Each row was made from one walk, in order. Every step used is in the known rows, and no mark comes twice. Write each row's walk.
Known rows
zeru > rusi > giziz: [-53.9 -11.3  -9.7  20.5  -3.4   3.9  23.9 -11.6  20.1 -28.6 -33.8  -5.5
 -12.8  -2.7  26.6   3.6  11.9  14.8   5.1 -21.9]
seto > belap: [-10.3  -9.3  12.0  21.6  -6.0  27.8   2.1   7.6  23.1  -1.2  -3.2  37.8
  13.5  24.9 -24.6  28.4  15.9  15.5  36.3 -14.1]
seto > rusi > zeru > belap > giziz: [-52.5 -46.6  -5.3  -6.3  16.0   2.5   1.6 -14.6 -20.3  -1.3 -38.1  33.1
   8.3  39.1  22.0  -5.2  28.7   9.4  23.1  -0.3]
zeru > rusi: [  8.7 -25.2  -9.2  14.7 -13.6   2.8  10.0 -21.6  17.1 -22.9 -20.1   2.8
  -6.4  17.4  26.1  -5.1   6.3   3.7  21.6   6.3]
rusi > giziz > belap: [-21.7 -14.2  12.8  30.4  -4.6  19.7  31.7   6.5  56.7 -27.8 -35.2  21.9
   8.1  14.7  13.3  21.0  29.7  30.9  12.6 -36.0]
zeru > belap > giziz: [-24.6 -19.3  -3.0  -2.7  14.0   1.0   0.9 -10.1 -25.2   7.8 -32.2  47.2
   2.8  36.4  24.3  -5.5  23.8   2.0  25.3   5.8]
giziz > belap > zeru > rusi > seto: [-14.9 -67.8 -12.7  40.8 -14.0  13.0  -8.7  -9.3  26.8 -27.2 -44.6  39.2
  -3.7   4.6  58.8  -1.7 -11.7  -3.0 -18.1 -14.0]
zenu > rusi > seto > belap > zeru: [ -3.5 -68.2 -17.0  43.2 -17.9  16.7 -26.4  -2.4   0.0   1.3 -28.2  50.3
  18.7   5.9  18.7  22.7  -9.1 -14.2 -11.3  -9.0]
giziz > belap > zenu > rusi: [ 22.6 -26.3 -15.0  21.8   1.9  -5.4   1.6   1.3  30.5 -30.6 -24.8   7.6
  27.8  29.4  12.8  36.8  -4.2 -15.6   5.4  19.6]
zenu > rusi > giziz > belap: [-15.0  -9.2   4.5  23.7 -12.6  17.1  22.7   8.8  64.8 -33.7 -40.1   6.9
  10.0  23.6  21.0  28.7  22.5  25.3  15.2 -20.3]
giziz > belap > zeru > rusi: [ 34.3 -70.5 -18.2  42.8 -31.4  11.6   8.4 -22.5  19.8 -22.4 -33.7  23.7
   2.8  21.7  37.9  -7.8   7.1  -4.5  16.7   1.0]
zenu > rusi > zeru > belap: [-47.6 -31.5   8.9 -28.1  -5.7   6.7 -20.4 -28.6  33.1 -22.0 -40.2   6.6
  19.1  38.3  24.2  -2.8  29.4  18.6  16.5  13.8]
seto > belap > zenu > rusi > giziz: [-54.7  -8.7 -13.5  26.8   6.8   2.2  12.3   5.3  18.2 -25.4 -30.5  -2.7
   9.0   5.6   8.2  36.2   0.3  -1.1  -0.9 -10.8]
zeru > rusi > seto: [-32.8 -35.4  -7.8  21.7  -2.9   6.9  -8.3  -7.4  26.6 -27.0 -34.8  26.1
 -10.2   0.4  50.0   1.2 -12.5   2.6 -15.5  -9.6]
belap > zenu > rusi: [ 11.3 -22.2 -19.9  10.0   7.9 -15.6  -6.2  -3.4   7.8 -22.8 -20.0   2.2
  25.9  15.8   9.3  34.8 -11.9 -23.7  -4.4  24.6]
seto > rusi > zeru > belap > zenu: [-45.4 -75.3   2.5  13.9  20.0  -5.9   6.6 -22.8  -1.9 -24.9 -25.3  31.8
  31.1  21.5  -4.2   8.4  13.2  -6.4   7.7  -1.3]
belap > zeru: [ 13.0 -66.1 -12.5  27.4  -4.1  -5.6 -14.4 -19.2 -22.4   6.6 -24.5  41.0
  21.7 -13.1  13.4  10.5   1.5 -13.3 -26.8 -11.3]
seto > belap > zenu > rusi: [  7.7 -21.2 -16.8  22.2   1.3  -0.9  -5.9   3.8  14.1 -21.0 -14.9   9.2
  25.1  28.9  -3.4  40.6  -9.6 -19.7  14.8  21.8]
seto > rusi > giziz > belap: [-33.6 -23.4  10.4  25.2 -12.5  21.4  32.2   9.2  61.4 -33.9 -33.4  12.9
  10.4  18.1   6.0  27.5  26.9  32.0  26.9 -37.6]

Write each row's walk
[-33.9 -62.0 -14.0  15.3  17.0  -2.4  -6.6 -14.4  18.1 -27.9 -32.8  -2.3
  31.3  24.7  -0.5  25.6   7.7   5.0 -16.1   3.8]
seto > belap > zenu > rusi > zeru
[-44.2 -38.7 -20.3  34.7  -9.5   1.9  16.1 -16.7   7.5 -21.4 -39.9   2.5
  -8.3  -9.4  34.2   1.2   6.7   3.8  -7.8 -21.9]
belap > zeru > rusi > giziz
[-14.1 -22.0   3.8  37.1 -15.7  23.1  35.0   0.2  61.1 -37.5 -40.2  13.4
  -1.2  24.2  25.7  10.9  27.6  27.7  22.7 -27.4]
zeru > rusi > giziz > belap
[ 13.4 -56.5   3.0  48.7  19.2  -2.6  25.9  -2.0  14.9 -25.6 -20.2  44.9
  29.3  16.8  -8.4  25.0   7.7  -7.9  -0.8 -13.6]
giziz > belap > zenu
[-24.7 -55.0  -0.3  54.7  21.1   7.4   5.7   7.6  -0.8 -16.3 -12.5  56.4
  22.0  11.7 -13.7  30.6  -8.8 -14.9  -2.5 -15.0]
rusi > seto > belap > zenu
[ -2.3 -20.5 -12.7   0.8  -1.5 -10.4 -11.5 -10.4  13.2 -23.2 -24.0   7.2
  24.8  28.6  16.3  25.0  -4.1 -20.1  11.0  31.7]
zeru > belap > zenu > rusi
[-15.8 -52.7   1.0  54.1  21.2   0.8  34.6   1.6  17.0 -31.0 -28.3  37.0
  23.0   9.2  -2.4  25.4   9.8  -2.4  -5.4 -24.1]
rusi > giziz > belap > zenu
[-31.1 -33.3 -14.1  20.5  14.0  -7.0 -19.0   4.9  19.0 -28.3 -34.1  23.3
  11.0  -0.1  40.2  28.4 -25.2 -16.2 -35.0   3.0]
belap > zenu > rusi > seto
[ 22.8 -64.4 -24.1  32.0 -22.9   2.5  -1.1 -29.9  -3.2 -15.3 -27.8  18.1
   1.1   8.3  33.8  -9.8  -1.6 -12.5   4.9   4.9]
belap > zeru > rusi
[-24.2 -57.5  -0.9  50.1  14.8   1.9  35.7   3.9  20.0 -33.2 -25.0  31.9
  24.7  10.5  -7.1  30.6   7.8  -1.9   6.0 -26.6]
seto > rusi > giziz > belap > zenu
[-56.3 -68.8  -1.3  -9.0  12.3  -0.6   1.4 -18.8  17.8 -23.8 -26.2  -8.1
  24.2   6.2  -5.1  17.1  18.9  25.7  -5.5 -22.5]
seto > rusi > zeru
[-64.8 -47.6  15.6 -27.2  -5.2  11.4 -10.3 -29.2  29.8 -19.2 -32.5  12.9
  18.9  31.8   9.4  -2.7  32.9  26.4  30.9  -2.3]
seto > rusi > zeru > belap
[-37.6 -32.5  -7.4  12.8   8.2  -3.0 -23.5   0.4  21.3 -28.9 -38.2  28.4
  10.7   8.8  44.3  22.5 -19.5 -15.3 -23.1   8.2]
zeru > belap > zenu > rusi > seto
[-28.8 -12.6   3.4  24.6 -10.2  30.2 -16.5  16.9  38.7 -13.7 -18.6  34.5
   7.8  25.2   7.4  34.8  -4.6   8.3  18.8  -6.4]
zenu > rusi > seto > belap
[-44.4 -41.3  -2.6  -4.2  21.5   1.1  -0.5 -16.3 -22.7   1.8 -40.5  40.5
   6.9  38.3  25.1  -9.2  30.2   9.3  11.2   0.5]
rusi > zeru > belap > giziz
[-38.8 -35.9  -9.5  -7.9  17.0   0.9  -5.7 -15.7 -18.0  -1.9 -43.4  29.2
   7.7  44.9  31.7  -4.5  24.7   4.5  13.3  12.0]
zenu > rusi > zeru > belap > giziz
[-44.8 -38.3 -17.7  42.7 -15.3  13.4  15.8 -12.7  11.2 -20.6 -37.1   9.0
  -8.2  -0.5  26.5   6.0   8.6   6.4   6.4 -24.0]
seto > belap > zeru > rusi > giziz
[-31.0 -61.2 -15.4   6.8  24.1 -13.7  -6.1 -20.0  12.3 -28.7 -36.2  -8.0
  30.9  15.5   9.1  22.0   6.1   3.2 -29.1   5.9]
belap > zenu > rusi > zeru
[  9.8 -66.8  -8.7  42.4 -15.6  17.0 -13.3  -9.3 -10.5   8.9 -18.4  53.6
  21.7   4.6  -2.2  18.4   4.7  -9.8   1.6 -13.3]
seto > belap > zeru
[-62.0  -7.9 -10.8  10.9   6.4  -5.5   8.1  -3.9  18.5 -28.1 -37.5  -4.5
   8.5   4.8  21.8  26.1   4.1  -2.8  -2.1  -4.2]
zeru > belap > zenu > rusi > giziz
